What can hang from each mark:
P: C F L Z
J: C L Z
L: J P
K: Z
Z: J K P
C: J P

Each row was made from one small tree. The marks that hang from a mark follow it in brackets, in alphabetical order. Every link used is in the known rows. Write each row's tree.
Known rows:
K{Z{J P}}: [ -6  -7   9  22  50  -3 -27  -4  18  12  35   5   4  31 -26   7  13 -14
  32  22   4 -12   4 -16 -35  -7]
P{F Z{J}}: [ 43 -20   0 -15  41 -12 -32 -15  19  10  -6  -2 -22 -16 -30  17  18  -5
  48  28 -33 -20   0  22 -33 -32]
J{C L Z{K}}: [-25  -2  -8 -39  19   6  -4  34  21   6 -11  12 -26 -12   3 -27 -11 -20
  14  20 -25 -23  -2 -61 -56 -10]
P{C}: [-12 -24   0 -15  -4 -19 -16  -7  -8   5  12   5  11  14   5 -17   4  -1
  -4  -2   6  17   9  -1 -22  25]
P{F L Z{J{C} K}}: [ 57 -34   1 -21  61 -12 -11  -4  45   8  -8   8 -31 -41 -20  -6  17  -2
  33  35 -27 -23   7  -3 -49 -58]
J{C L{P} Z}: [-22  -7   1 -36  10  -2 -14  26  12  22  -9  29 -46 -12   8 -26 -46 -37
   3  18 -16   0  -1 -56 -40  14]
C{P{Z}}: [  0 -13 -22  15  17  -7  -2  -3   6 -27   1  12 -15  -8  -1  14  24  -8
  14  22 -32 -15 -19  -7 -23   3]
J{C L Z{K P{F}}}: [-10 -29  -1 -29  43   2 -32  14  26   4  -1  17 -43 -13 -12 -16 -13 -18
  19  42 -21 -22   3 -62 -65   0]
Z{J}: [ 27  -9   6  -1  15 -12  -3  -3   2  31  -1  10  13   8 -11  -1   9 -10
  31  -4   0   0   1  14  -5 -18]
K{Z{J{C}}}: [ -7  -2   6  -8  22 -17 -19  17  13  23  25  17  -7  17 -22 -11  13 -12
  30   2   6  -7  -1 -14 -45 -25]
J{C{P}}: [  3 -25  -8   1 -14 -27  -9  16  -7  -1   6  43 -27 -11  -2 -15  11  -5
   1  -1   4   9 -17 -15 -25   0]
K{Z{J{C L} P{F}}}: [  4 -29  16  -9  50 -22 -44   2  26  20  25  22 -31  11 -31 -12 -14 -15
  34  30   4  -6   6 -26 -58  -7]
L{J{Z{K P}}}: [-19  -5 -21   5  54  22   1  17  22   6  12 -15  21   4 -15   8  21   1
   2  41 -21 -25  -3 -19 -19 -30]
Z{J P{F}}: [ 46 -44  14  12  44 -17 -37 -26  10  28  11  17  -8   8 -30  12   8  -9
  40  23   5  -1   4  13 -16  -5]
C{P{F Z{K}}}: [ 15 -41 -26   0  36 -15 -10  -5  22 -27   8   1 -32 -17 -12  19  32   9
  24  37 -43 -26 -26  -6 -41 -17]
C{J}: [ 22 -19  -1  -3 -11   1  11  -1   8   8  -1  -2  -2   3 -11   5  25 -13
 -10 -12   1   5   0   3   9 -22]
L{J{C} P{F}}: [ 16 -38  -4 -23  19 -32 -13  23  12  31  18  16 -34 -21 -19 -18 -28   4
 -22  31  -1  21  -6   7 -13 -35]
L{J{C Z} P{F}}: [  1 -36 -14 -34  30 -12 -19  25  15  39  11  16 -38 -19 -19  -2 -18  -7
  -5  31 -14   4 -11  -7 -24 -29]
L{P{Z{J}}}: [ 22   3   1   7  32 -11  -9   2  13  13  14   2 -13   4 -10   3 -10 -24
  14  29 -26  -1  -3  -1 -18 -14]
L{P{F}}: [ 16 -36   3 -13  14 -20 -14  -4   9  16  15   2 -40  -6  -5   6 -28  -3
  -6  17  -6  13 -10   3  -4   4]
J{L Z}: [-29   2  -4 -31  17  24   0   8  13   8 -26   1 -15  -7  12  -2 -27 -20
  18  11 -25 -19   2 -38 -19  20]
L{P{C F Z}}: [ 10 -37  -4 -21  28 -29 -33 -10  11   2  21  -2 -36  -1  -9   0 -14 -10
   1  35 -23  11   1  -1 -38  14]

Which tree is each row?
[ 33 -29 -12 -25  64  -1   0  10  50  -7  -6  -8 -25 -52 -19  -9   9  14
  -3  52 -28 -21   8  -3 -39 -68] => P{F L{J{C}} Z{K}}
[  4 -49 -33   0  12   8  17   9  18  -1   4   8 -11   6  -4  25  57 -16
  15   0 -31 -24 -31 -26 -21 -18] => C{J{Z{K}} P}
[ 11 -67  -9 -32  20 -22 -17  -1  16  23  25  -4 -31  11  -9   3   5 -12
  -3  15 -15   9 -10 -14 -31   1] => L{P{C{J{Z{K}}} F}}
[ 47 -70 -23  -4  37  -6  15 -12  44 -17  -6   5 -36 -32 -10  20  44  -4
   6  21 -34 -20 -18  -8 -22 -39] => C{J P{F L Z{K}}}
[-18  -5 -14  10  48  27 -14   2  17  -5  15 -10   2  14  -7  19  27 -12
  20  31 -21 -34  -6 -40 -33   1] => J{Z{K P}}
[ -3 -12 -15 -11  46  28  30  12  34  12 -13  -7  13 -25  10   0   1   4
 -10  18 -11 -18   6 -15   0 -32] => P{L{J{Z{K}}}}
[ -8 -29   4   2  56  -2 -26   0  34   3  27  10 -25  -7 -23  -1  -7   2
  -3  35  13  -4  10 -20 -36 -15] => K{Z{P{F L{J{C}}}}}
[ -2 -35   3 -24  29 -30 -22  14  21  22  14  26 -34   4 -18 -13  -9 -10
  39  14  -7  -8  -9 -22 -57 -12] => K{Z{J{C{P{F}} L}}}
[-14 -35 -21 -13  57   7 -16   7  22  11  17 -13  12   5 -19   5  21   7
   6  43 -19 -18   0 -13 -32 -20] => L{J{Z{K P{C F}}}}
[  1 -18 -17 -14  59   0  13   5  39 -14   6 -19  23 -18   3 -22  14   6
 -16  45 -25  -9  20 -11 -40 -33] => P{C L{J} Z{K}}
[  7 -40 -20   9  22  -3  28   2  18  -1 -10  21  -1 -24  15   0   0   7
 -12  10  -3   3 -11  -2   7  -6] => C{P{L{J}}}
[-15 -29  -9 -41  44   6  -2  15  32  14  -3 -12 -40  -8   6  -1 -36 -16
  15  35 -41 -23 -12 -50 -38   4] => J{L{P{F}} Z{K}}
[ 27 -47   6 -29  42 -36  -1   7  26  33  14  -3  -7   9  -5 -28 -21  -8
  24  27 -20   2  -2 -18 -43 -18] => Z{J{L{P{C F}}} K}
[ 11 -18   3  25  46  13   3 -12  21   1   4   6  11 -12  -3  -3 -13  -2
 -20  30  14   6  17  -8  11  -3] => Z{P{L{J}}}
[  9 -29 -24 -10  30 -22  -4  25  19  -4  10  12 -14 -24 -21 -11  23  12
  -2  40 -25 -10 -14   0 -37 -52] => L{J{C{P{F Z{K}}}}}
[-25  -4   1  -8  38  26 -16  -3  15   2 -15   5 -14   2   3   2 -26 -27
  17  29 -20 -18   9 -48 -23  33] => J{L Z{P}}
[  9 -21 -14 -11  22 -11  -6   2  21 -19  19 -21  11  13 -15  -8  51 -11
  -2  26 -32 -11   6 -13 -49 -25] => P{C{J} Z{K}}
[  0   7 -15   4  40  -4   5  19  20   4  16 -13  -1  -8 -12  -1 -15  -9
 -21  48 -30   0  -2   3  -7 -34] => L{J P{Z}}
